Known rows, with every step that occurs:
foma > risapiz > mivu > lomodo > fika: [-10 -18  -9  -4  -4   5   6   7   6   3  15   1 -11 -14  -1  -5   2  10
  23  25  -1 -10  19   3  -3  -3   0 -25  25  12   6  -1 -37  -9  24 -25
  11   1]
fika > foma > mivu > lesub > lomodo: [-23  -2 -12   9  -4 -23  25   7   6 -11  -3 -10  -7 -56 -10  15  -1   3
  37  20   8 -11   1  -3  19   2 -11 -21  17  12  -4   1 -18   3   8 -23
  -1  40]
risapiz > mivu: [-10  11   4 -23   8  -6  12   2  16   8  -5  -2   5 -11 -12  -3  -3 -17
  36  20  10 -15  15  -3   4   6  18 -25  12  -4 -16   3  -7  -2  20 -10
  -2  20]
zikined > lubira > mivu > foma > mabe > risapiz > fika > lomodo: [-10 -41   2 -25  23  -3   6 -24  -5   0  12  15 -13 -29  33  35  17  -7
 -41  -3  12  -9  22 -14 -17   2  21 -17  19  -1  12   6   8  22  11 -21
 -17  -3]
lomodo > lubira: [  6   5   5 -13   9  -9   6   3  19   8  -8   6  22 -18  -3 -12  -3 -16
  16   9   1 -11   6  -9   2 -14  15 -14  10  -6 -28   0   2  -3  12   2
   6 -10]
gutu > zikined > lubira > mivu > foma: [-11 -32   2 -31  28   7   0   4  -8  13  -8  16  13  11   9   8   0 -32
  20 -10   8 -13  10  -9 -29 -15  40  -9  -7   7 -10  26   2   5  25  -2
 -22   1]
mabe > risapiz > fika > lomodo: [ -2  -8  -2 -18   8  -6  15 -14   0  -7  17  -5   7 -37   5   1  16  13
  -8   7   2 -19  23  -9   6   2  -8 -16  17   5 -13   2  22   4  15 -26
  -2 -18]
mabe > risapiz > mivu: [ -9   3  -1 -20   5   0   5 -18  19  12  -3  -8   3 -10  -6  10  -2   5
  20  25  21 -10  13   0   0  16  15 -27  16  -5 -13  -6   8  -2  20 -11
  -6  14]
lubira > gutu > zikined: [ -6 -13   2 -20  24  -5  14   7   2   7 -12  17  35  14 -20 -17  -6 -22
  31  -2   1  -7   0   0 -12   0  20 -20  -8 -11 -32  30  12 -16  34 -14
 -11 -18]
lubira > gutu > lomodo > fika > foma > risapiz > mivu > lesub: [ -8 -22 -28   1   0   1   9  14  -2   0  17   1 -17 -18   8  17  10   5
   5  19   6 -30  22  -7  -6   6  17 -26  20  15  -4  22 -41 -10  31  -8
 -10  12]
mabe > mivu > foma > risapiz > fika > lomodo > lubira: [ 13  -4  -3   0   3  -9  18 -10   0  -6  23  18  -5 -54  24  14  12  18
 -48  21  -1  -4  24   2  18  -8  -1 -13  23  -3   0  -4   5  20   9 -38
 -13 -19]
lesub > mivu > foma > mabe > risapiz > fika > lomodo > lubira: [ -3 -22   3  -3  13 -20  21 -22  13  -4  16  11  -5 -49  23  39  15  11
 -49  16  -2  10  21 -22  -1  -1  -2 -31  33   0   3 -16  -3  19  -2 -35
  -8 -19]
lubira > mivu: [-14  -8  -5 -25  21  -8   4   4   9   3  -5   2   4  -6 -11  -6  -6 -29
  31   4   9 -26  10  -8  -9   1  33 -16  -3   0 -22  11  -1   0  17   5
  -2   9]
lesub > lomodo > fika > foma > risapiz > lubira > gutu: [-17 -21 -10  24   0 -17  -7   9 -11  -6  13   5  -4 -20  -8  -2   4  14
  -6   4  -4 -12   8 -11  -3   7   4  -5  16  27  -9  12 -31 -21  -3 -23
  21 -11]
zikined > lubira > gutu > mivu > lesub > lomodo: [-13 -22  -8 -15  27   1 -23  22  -8  -3   8  -6   7 -34   9  -9 -27 -14
  18  -4   9 -14 -18  -5 -22   2  -2  -7  -4  -5 -21  31 -16 -14  33  19
  -8  -5]
zikined > lubira > gutu > lomodo > fika > foma > mivu > lesub: [-14 -31 -24   1   4   2  11  31 -11   3  15  -2   6 -30  23  14  -5 -15
  11  -2   0 -18   7   1  -8  -2  13 -14  19  12  -4  43 -30 -17  37  -2
   0  14]
foma > risapiz: [-11  -4  -4  -8  12 -13   7 -14  16   2 -16  -6  18 -16 -17   3   4   1
  24  17   5  -5   3  -8   6   1  11 -19   2   5 -21   2  12  -2   5  -9
  -2   2]
foma > mivu > lomodo > lubira > zikined: [ -3  -4  -6  -3  -6  -5  20  24  22  11  22  17  20 -14   4  -8 -25 -17
  -5  14  -3   8   9  27   8 -25  -4 -24   6 -22   1   9 -16 -18  26 -19
  10  -4]
lesub > mivu: [-23   1  -1  -9  19 -19  11   5  14   3  -5 -17  17 -21 -16   5 -10 -16
  41  13   0  -2   2 -15   1   5  10 -26   6   9 -25   6  -6  -9  10  -7
   5  12]
gutu > zikined > lubira: [ -8 -15   7 -23  20   2   2   8   1  15 -14   4  41   4   0  -3   0 -19
  38   2   2   2   2   2 -13 -15  16 -17  -4   3 -16  28  16 -11  27  -6
  -5  -2]
risapiz > fika > foma > mabe > mivu: [ -7   2  -1  -5  11 -29  40 -14   7  10  -8  15  -5 -34   2  22  24  -7
  15  19  12  -2  23  -1  18  15  21 -38  23  -4  11  10  23  13  20 -43
 -11  26]
fika > foma > mivu > lomodo > risapiz > lubira > zikined: [-13 -10  -2  10 -26 -18  14  25  12  23  26  14   7 -15  10  18 -11 -11
  -5  17   1  -6  30   8   3 -25   1 -11   2  20  20  13 -22 -21   0 -32
  18  36]
risapiz > fika > foma > mabe > mivu > lesub: [ -4  -1   5 -11   2 -23  47 -14   8  -2  -5  18 -11 -44   3  25  20   4
  18  32  13 -10  21  -7  18   6  13 -37  27   1   5  15  26  17  25 -46
 -19  31]
lesub > mivu > lomodo > foma > risapiz > lubira > gutu: [-25  -9   9  12  10 -15  -3  25  11   3  21  10   2 -10   0  13 -30  -4
   2  17  -4   1  10 -12  -9   3  -5 -17   5  36 -16  13 -37 -27   7  -9
  21  11]
zikined > lubira > mivu > foma > mabe > risapiz: [-19 -37   4 -23  25  -1  -1 -34  10  16 -14   9  -2  -6  17  34   3 -15
  -9  -2  22  -3   1 -17 -26   7  40 -20   9  -3   1   2  13  14  10  -1
 -20  13]
fika > mivu > foma > risapiz > lubira: [-20  -5   4 -13  -3  -8  16 -14  15   2  -9  11   8 -21 -11  21   6  -1
   2  22   8 -15  19  -1  10 -10  19  -3  11  27 -10  -8   4   2 -14 -19
  -1   4]
lesub > lomodo > lubira > mivu > foma: [ -4 -14  -7  -5  15  -5  -5   2   7  -1   6  10 -13 -29   8  -6  -4 -19
   2  -9   2 -19   5 -22 -12 -12  19  -7  10  -2 -14  -6 -34  11   5   7
  -7  -4]
mivu > lesub > lomodo: [-14  -1   4  -8   3  -6  14  -2  10 -13   1 -10   5 -43 -13 -15  -5   4
  49  10  -1 -18  -6 -22   4 -11 -15 -17  12   7 -27   7  -9  -1  14  -7
  -6  13]
mivu > lomodo > risapiz > lubira > gutu > zikined: [  1 -17  15  -8  -2   5  -1  26   1  19  20  30  26  11   0 -11 -19 -14
  14   2  -5  -8  16 -10 -24 -24  -1  -8  -5   9 -15  30 -15 -26  25 -13
   9  -9]
mabe > foma > mivu > lesub > lomodo > lubira > gutu > zikined: [ -1  -8  -6   1  10  -7  26   7  11  -7  -1  24  20 -26   2  -3 -16   6
   2  24   2  13 -12  12   2  -3  -9 -36  16 -35 -21  11  -2   7  35 -31
 -17 -16]
zikined > lubira > gutu > lomodo > risapiz > fika: [ 11 -18 -14 -11  14  11 -12  28  -5  14  18   4  21 -21  38  -2   3 -24
   6 -20  -6 -11  17 -33 -23  -8   8  -8   3   2  -7  50 -18 -20  31  12
  -7  -5]
zikined > lubira: [-11  -6   8 -19  17  -2  -3   3   5  11 -12  -8  28 -14   2  -6  -6 -21
  32   1   5  -6  -2  -8  -5  -7  15 -10   3   3 -21  19  10  -9  18   5
   4   8]
foma > mivu > lomodo: [-18   1  -1  -7   4  -7  24  12  15   6   7   2   8 -28 -12  -3 -19 -16
  35  11   2  -2   8  12  10  -5  -9 -23  13  -5  -6   5  -8  -7  28 -13
  10  16]
risapiz > fika: [  0   5   4 -24  11  -7  23   0   6  -5   0   6  10 -22  -8 -14  13 -11
  31   5  -4 -17  21 -21   6  -5   7 -18  14   4 -20  20  18   0  21 -19
  -6 -11]

Rows:
[-14 -10  11   4   1  -7  -9  31   8  12  29   6  10 -15   3   5 -37 -16
   8   9  -4  -1  11 -22 -19  -7  -4 -11   5  17 -16  20 -40 -31  13  -5
  23   8] | lesub > mivu > lomodo > risapiz > lubira > gutu
[-12   1   2  -7  -3 -10  12   8  12  -7   1  -4 -16 -39   5  -4   2   5
  51  22   1 -24   9 -23   3  -2  -6 -24  19  29 -11  -2 -43   2   8 -16
 -11  44] | risapiz > mivu > lesub > lomodo > foma
[  9  -1 -14 -11  -7  -2  19  20  11 -24   6  11   2 -61  12  -6  12   8
  22  21  -2 -15  12  -4  12 -20 -15 -14  24   5  -5   2 -23   0  11 -23
   1  -9] | risapiz > fika > mivu > lesub > lomodo > lubira
[ -6  -1  -3  -6  -1  -7  33   2  26  16  14  17  18 -12   9  -7 -17 -12
 -11  18   0  10   9  23  10 -19   0 -35  15 -33  -1  -2   3   0  31 -29
   0  -8] | mabe > foma > mivu > lomodo > lubira > zikined
[-19 -30   9 -25  27  -8   6 -14   7  13 -16  15  -1  -7  11  22   2 -37
   6  -5  12  -7   3 -19 -21  -3  43 -18   6  -2  -3  12  -2  14  10   0
 -16  17] | zikined > lubira > mivu > foma > mabe
[ 14 -23 -23  -9   8   5  13  31   4  -5   7  40  22  -9  11   1   5  -1
  -8  16   1   7  20  28  -5 -13  -2 -21   5 -10   6  17 -17 -19  38 -33
   3 -41] | foma > risapiz > fika > mivu > lomodo > lubira > gutu > zikined
[ -6  -7   5 -17  -1  -7 -14  12  10  12   9  12   5  -7   5   7  -9 -20
  11  12   5 -27  21 -23 -17 -12  31  -2  -2  20 -14  13 -12  -5  -7   4
  10  17] | lomodo > risapiz > lubira > mivu
[-15  -6   6 -18  14 -10  -5 -13   9  11   4   9  -4 -16  -8  17  -4  -3
  -9  13   6 -21  18 -14  -8  -9  19  -4   3  20 -16   2  17  11  -3   7
 -10 -13] | gutu > mivu > foma > risapiz > lubira
[-10  -8  -3  -2   6  -9   8  26  21  12  28   3  20 -10   6  -6 -26 -18
   2  11  -8   8   7   5  -6 -25  -5 -27   3  -8  -8   9 -30 -26  23 -11
  14  -8] | lesub > mivu > lomodo > lubira > zikined
[ 16 -18 -22 -10  25 -15 -15  22  -5  -7  22  18   6 -35  17   3  -1  -3
 -53  10  -1 -13  19  11  -5   2   4 -10   2 -13 -10  12  -6   0  19  -5
   1 -53] | foma > risapiz > fika > lomodo > lubira > gutu > mivu
[ -6 -32  -7 -19  21  -1  -5   2 -15 -11  18  10 -10 -33  27  21  11  -9
 -33  -1   3 -17  24 -12  -9  -6  17  -2   6  14   5  15  -7  15   9 -15
 -11  -8] | zikined > lubira > mivu > foma > risapiz > fika > lomodo
[  4   8  -8 -11  13   2   5  11  22  17  10  -1  20 -21   8  -7  -2 -22
  16  -3  -4 -16  13 -11  -2 -21   8 -18  11  -9 -24  10  -8  -4  21  30
   2  -8] | gutu > lomodo > lubira
[-25  -6   6 -12  18 -16  20  -9  11   3  -6 -11   6 -23 -13  10  -4 -18
  29   3  -2  -9   6 -31  -4  -1  15 -19  11  17 -23   3  -8   3   6 -12
 -11  11] | lesub > mivu > foma
[-11 -23 -12 -22  -7  -2  26   4   5 -14 -11  -2  11 -32  -6 -10  16   1
  49  20  -5 -33   9  -3   2 -15  15 -12  20  26 -15   6 -14  -8  12 -32
   0   0] | lomodo > fika > mivu > lesub
[  0  -2 -19  -6  13  -6  14   4  11   1   6   1   1 -27  18   7  29   2
  22   0 -11 -21  32 -31   1  -7   2 -24  12  32  -5  17  -8   3  11  -1
 -13   6] | gutu > lomodo > foma > risapiz > fika
[-13   2  18 -32   3   0   7  10  12  -5  15  16  -3 -10 -12   2 -21 -15
  19  25  10 -35  16 -14  -7 -16  20  -7   5  11 -32  20   7   1  14   6
   2  11] | risapiz > lubira > mivu > lesub
[-31 -10  24  -7  10 -18  19 -34  24  12   1   6   1 -16  -8  43  -7   5
  -9  21   9   9   9 -27  -6   5  11 -29  25  14 -12  -8  14   6  -8 -18
  -5   9] | lesub > mivu > foma > mabe > risapiz > lubira
[-19 -43 -11 -14   2  -8  30 -44  11   5 -25   6   2 -23   2  21  35   9
  12   7   5 -12  11  -8  -7   3  30 -23  31  18   6 -18  -1   7  -4 -45
 -13  -4] | lomodo > fika > mivu > foma > mabe > risapiz
[ -4 -41 -10 -22  25   2  -1   7 -20  -7  15  21   2 -14  26  24  18  -6
 -26   2   0  -9  27  -2 -18 -15  17  -9  -2  13   9  23  -1  15  17 -25
 -20 -18] | gutu > zikined > lubira > mivu > foma > risapiz > fika > lomodo
[-12  -5  -1 -14  22 -12 -17   9   7   9   8  12  11  -3 -13   5 -24 -10
 -13  15  11 -15   6   6 -11   8  18  -7  -7   0 -25  20  12 -13  12  12
   4 -25] | foma > risapiz > lubira > gutu > mivu
[-18 -33   5 -15  23  -9  -1  12   8  17  -6  17  -4  -8  25  12  -4 -36
  25  -4   5  -8  10  -9 -25  -8  25 -24   4  19   9   9 -31   0  18   4
   5  37] | zikined > lubira > mivu > lomodo > foma > mabe
[-11 -25  -4 -29  29   4  -9  18  -4  13  -7  10  26  13   5   4  -5 -30
  30   1  10  -8   5   8 -25 -10  34 -16 -12  -1 -11  30   4  -6  29   5
  -7   2] | gutu > zikined > lubira > mivu
[-13   6  18 -17   1  -2   4 -19  18  11   7   0  16  -8 -13   4 -10   8
   8  17  12 -13  12 -10   0  -2   7 -11  13   9 -28   3  32  -8   6  -2
   8  -4] | mabe > risapiz > lubira
[-13 -12  -6   8   0 -16   6  -7  12 -16 -10  -8  -3 -44   0   1  11  23
  39  19  -5 -15  -3 -29   4  -6 -12 -17   9  37 -15  -5 -24   2  -6 -16
 -10  26] | mivu > lesub > lomodo > foma > risapiz
[  4 -12   5  -6   8   2   5  -5  26  19  10  27  -2  -5  12  13 -21  -6
 -23  22  21  11   5  13 -12  11   6 -38  24 -36  -1  -7 -20 -10  36  -9
   4  -5] | foma > mabe > risapiz > mivu > lomodo > lubira > gutu
[  3  -5  -6 -20  18  -7  -5  13  15   6  -1  12   7  -9   2  -5  -8 -27
   7   8   7 -21  10  -4  -9  -9  34 -13   2  -9 -22   4 -10   1  15  12
   5  -5] | lomodo > lubira > mivu
[-20 -12   4   6  15 -29  15 -12  18   3 -21   2   3 -31   0   0  17  -8
  45   0  -7  -4   0 -28   0   2   3 -32  13  21  -4  -9 -24   3  -9 -18
  -4  32] | lesub > lomodo > foma > mabe
[ -2  -7  -8 -12   6 -13  19 -18   2   3  -6  -3  -1 -25   0  14  29   9
   9   7  14 -20  28 -19   5   8  13 -18  19  16  -6   6  27   3  17 -25
  -6   0] | mabe > risapiz > fika > foma
[ -9  -8   3  -9 -17   0   5  20  15  15  10   8  13 -24   6   4  -5 -13
  26  15   2 -19  24  -1  -4 -24   0  -2   8  28   2  -1 -27 -18  -1 -11
  24  21] | fika > mivu > lomodo > risapiz > lubira
[ 10  -8 -20  -8  -3   0  13  18  14  -7   7  19   6 -37  13   6  12   3
   0  22   2  -2  25  15  11 -17  -7 -17  19   2  10  -5 -18  -6  18 -22
  14 -20] | foma > risapiz > fika > mivu > lomodo > lubira
[  0 -14 -26  -2  -6 -11   6  13   4 -10  -5  -4   6 -53  14  -1  27   2
  39   4  -5 -13  18 -19   1  -5  -5 -11  12  22  12   2 -34  -7  -5 -32
   1  11] | lesub > lomodo > risapiz > fika > mivu
[  6  -7   0 -26   8  -2   3  13  16  -5   3  15   2 -20   4  -2 -12 -17
   9  20   9 -28   7 -10  -9 -19  26 -12   6  -5 -28   9  -7   5  19   9
  -4  -1] | lomodo > lubira > mivu > lesub
[ 11 -16  -2 -23  14  -6  11   9  -4 -10  24  24 -15 -35  22   0  11 -21
 -34  -4  -4 -33  35 -18  -5 -19  20  -3  16   2 -10   4 -15  20  11 -14
  -8 -24] | risapiz > fika > lomodo > lubira > mivu > foma
[-23 -15   5 -10  11 -21   5 -20  16  18  -4  16 -10  -2  -5  41   5 -10
 -12  19  28 -16  22  -3  -8  11  38 -24  11  10   0  -6  18   8  -3  -4
   6  23] | fika > foma > mabe > risapiz > lubira > mivu
[ -5 -26 -14  -1  -3 -18  25 -14   9  -6 -16  13  -7 -55  19  18  41  -2
  21  -1  -6  -4  20 -35  -1  -6   3 -20  22  20  24  -8 -33  12 -15 -46
 -17  17] | lesub > lomodo > risapiz > fika > mivu > foma > mabe
